Each row comes from the steps of one walk. Every step used is in the known rows, and no mark comes twice. Write the walk behind each row, first mark first.
Known rows
g-r-s: [  1  -4  11  -1   6  -3   2  -1  23   3  -1  16 -11  -6  -8 -13  17  21
  -4  16]
r-s-p-u: [-10 -11  21  -9   2   3   8 -16   0   5   1  19 -12  -6  -7  -1   0  14
  -2  11]
u-t-s-p-g: [-21  -9  20   1  16 -13  13 -14   2   2  18  13  -9 -11 -19  13  -5  -7
  -2  17]
t-u-p: [  1  -6  11  -1   4 -16  24  -3   9   9  17 -16  -7   9  -7   0   5  -5
   9  -9]
p-g-r-u-t-s: [ -3  -3  10   9  13 -15  10   3  16  -5   4   6  -5 -18 -14   8  10   0
   7  18]
u-t: [-16   3   8  -3  -3 -10  20   5   9  10   3  -1  -1  -8   8   3  -5   3
   2   6]
u-t-s-r-g: [-16  -1  14   3   7 -12  -2   0  18  22  19  -8  -3  -6  -1  -7  -4   7
  11   7]
t-u-p-g: [  3 -12  27   3   9 -13  24  -1  11  -6  20 -16  -5  -2 -15   6   8 -11
  13  -2]
p-g-r-u-t: [  2  -4  19   6   9 -15  18  10  16 -17  -2  -3  -1 -18  -6   3   9   7
  10  21]
u-p-g: [ -9 -10  24   6  14  -5  22   2   8  -9  14 -12  -4 -12 -13   6   5  -5
   2   7]
t-u-p-g-c: [  2 -11  25   2  11  -1  24   2  19 -10  14 -15 -13  12 -18   3  15  -9
   5   5]
g-r-s-p-u-t: [ -7  -5  25  -7  -2 -12  10  -8  15  14  -9  21 -17  -9   0  -9  -3  28
  -2  26]
g-r-s-t-u-p: [ 13  -1  16   3  12 -21  17 -16  25  24   4  -1 -14   1 -13  -3  23  17
  16   7]
s-t-u: [  4   7   6  -4   3 -16   6 -16   6  15   7 -11  -1  -3  -6  12  10 -14
  18  -6]
u-p: [-11  -3   9   2   8  -9  22  -1   5   6  12 -11  -4  -3  -6  -2   2   1
  -2   0]
s-r-u-t: [ -1  -7  11   6  -1 -19  20   5   7  -2   7 -15   7 -12   7  -1  -4   9
  15   2]
s-r-u: [  6 -11   8   5   6 -11   7  -1   2 -12   9 -17   6  -8  -5  -4   5   3
  11  -2]
t-u: [  3  -3   8  -6  -1 -10   9  -2   9   2  14  -6  -4   5  -6   1   7 -11
  11  -6]
g-r-u-t: [  1   3   3   1   0 -19  18   6  15  -1  -5  -2  -2  -9   2  -3   6  13
   5  13]
p-u: [-12  -1  10  -5  -6   2   3   1   2   6  -2  -3  -5 -10   6   2  -4  -4
   4   1]
u-p-g-r: [  0  -7  24   5  18 -13  13   3  17  -9   6 -10  -9 -13 -17  -7  12   5
  -1  20]
p-u-t: [-18   4  15  -4 -11  -4  16   7   7  16  -4  -2  -3 -13  18   5 -14   2
   7   6]
s-r: [ -4  -9  14   2   5 -10   0  -2   6   1  12 -14   2  -8  -2  -9   2   1
   4   3]

Which walk is each row?
[  0 -13  18   8  15  -7  28   2   1 -21  13 -15  -1 -12 -15  10  10  -3
  10   1]	r-u-p-g
[ -6  -9  17   1  26 -13  -7 -19   8  -7  11  13 -15 -10 -35  -1  13  -4
 -10  27]	t-s-p-g-r
[-23   2   1   1   2  -8  11  -1  10  22  10  10  -6  -6   0   9  -4  -3
  -1   5]	u-t-s
[  6  -3   2   6  13 -19  21  -1  11  -4   1 -13  -6  -4 -13  -9  15  12
   1   8]	g-r-u-p
[ -9  -7  18   0  10  12   7   3  16 -17   2  -1  -9  -2 -15   4  14  -8
  -6  15]	p-g-c
[-15   0  -6   5   3 -11  18  -1   6  10   8   6  -2  -7  -2  14   1  -3
   6  -1]	r-u-t-s
[ -5  -2  -2   2  14 -27  12 -15   7   6   4  11 -10  -2 -19   0   6   9
  -4  20]	g-r-u-t-s-p
[  2 -11  28   1  13   1   2   2  23 -13   1  16 -11 -16 -16  -8  20  15
   1  23]	p-g-r-s
[  9  -7  15   5  15 -10   6   3  12 -27   0  -6  -2 -17 -18   0  17   1
   9  17]	p-g-r-u
[-10 -10   6   6   9  -9  -7  -8   7  14  18  -3  -3  -5 -10  -3   3  -5
   1   2]	t-s-r
[-17  -1  11   1   7  -1  -2   2  29  18  13  -7  -9   8  -6  -9   3  10
   2  13]	u-t-s-r-g-c
[  0  -9  21 -10   4  -4  -1 -15  11   5  -6  20 -18  -5 -12 -12   6  24
  -5  23]	g-r-s-p-u
[ -7   2   9   0   7  -1   8 -16   9  15   2  12  -5 -13  -5  10  14  10
   9   5]	r-s-t
[ 16  -3  29   1  14 -13   1 -13  26   1   4   8 -11 -14 -19   6  27   6
  21  14]	p-g-r-s-t-u
[ -2 -13   0   9  11 -11   0  -8   2   1  15  -7   1  -6 -13   1   7  -4
   8  -5]	t-s-r-u
[  3   3  10   1   9 -22  23 -15   7  21  12 -19  -4   0  -8  11  10  -8
  17  -8]	s-t-u-p
[-15  -8  24  -8  -4  -4  20  -9   6  13   0  21 -11  -8   5   2 -11  21
   1  14]	r-s-p-u-t
[ 11  -8  27   3  14 -21  16   0  20  -5  13 -14 -10  -2 -19  -6  14  -2
  10  10]	t-u-p-g-r
[-12   4   6 -10   8  13  -1   2  22  -5   4  -7 -10  10 -11  -8  13   5
  -4  12]	r-g-c
[-23  -3   3  -1   9 -16  12 -18   1  18  13  15 -10  -2 -12   7  -6  -3
  -8  12]	u-t-s-p
[-10  -7  10   1  14  -3 -14  -7  15  12  21 -10  -4  -4 -14 -10   5   2
   8   4]	t-s-r-g
[  1  -9  24  -4  21 -14   0 -13   8 -18   6   1 -10 -12 -29  -7  11   3
  -7  29]	s-p-g-r
[  6 -19  25  12  17  -4  22   3  14 -23  12 -25  -4  -2 -19  -2  14   4
   5   8]	s-r-u-p-g-c
[ -6   3  -4   5   5 -18  10   1  16  10   0   7  -7  -6  -6   0   8   7
   3  12]	g-r-u-t-s
[-12 -11  14   4  17 -13  20 -15  -4 -10  15  10  -5 -13 -22  18   1  -7
   5  13]	r-u-t-s-p-g
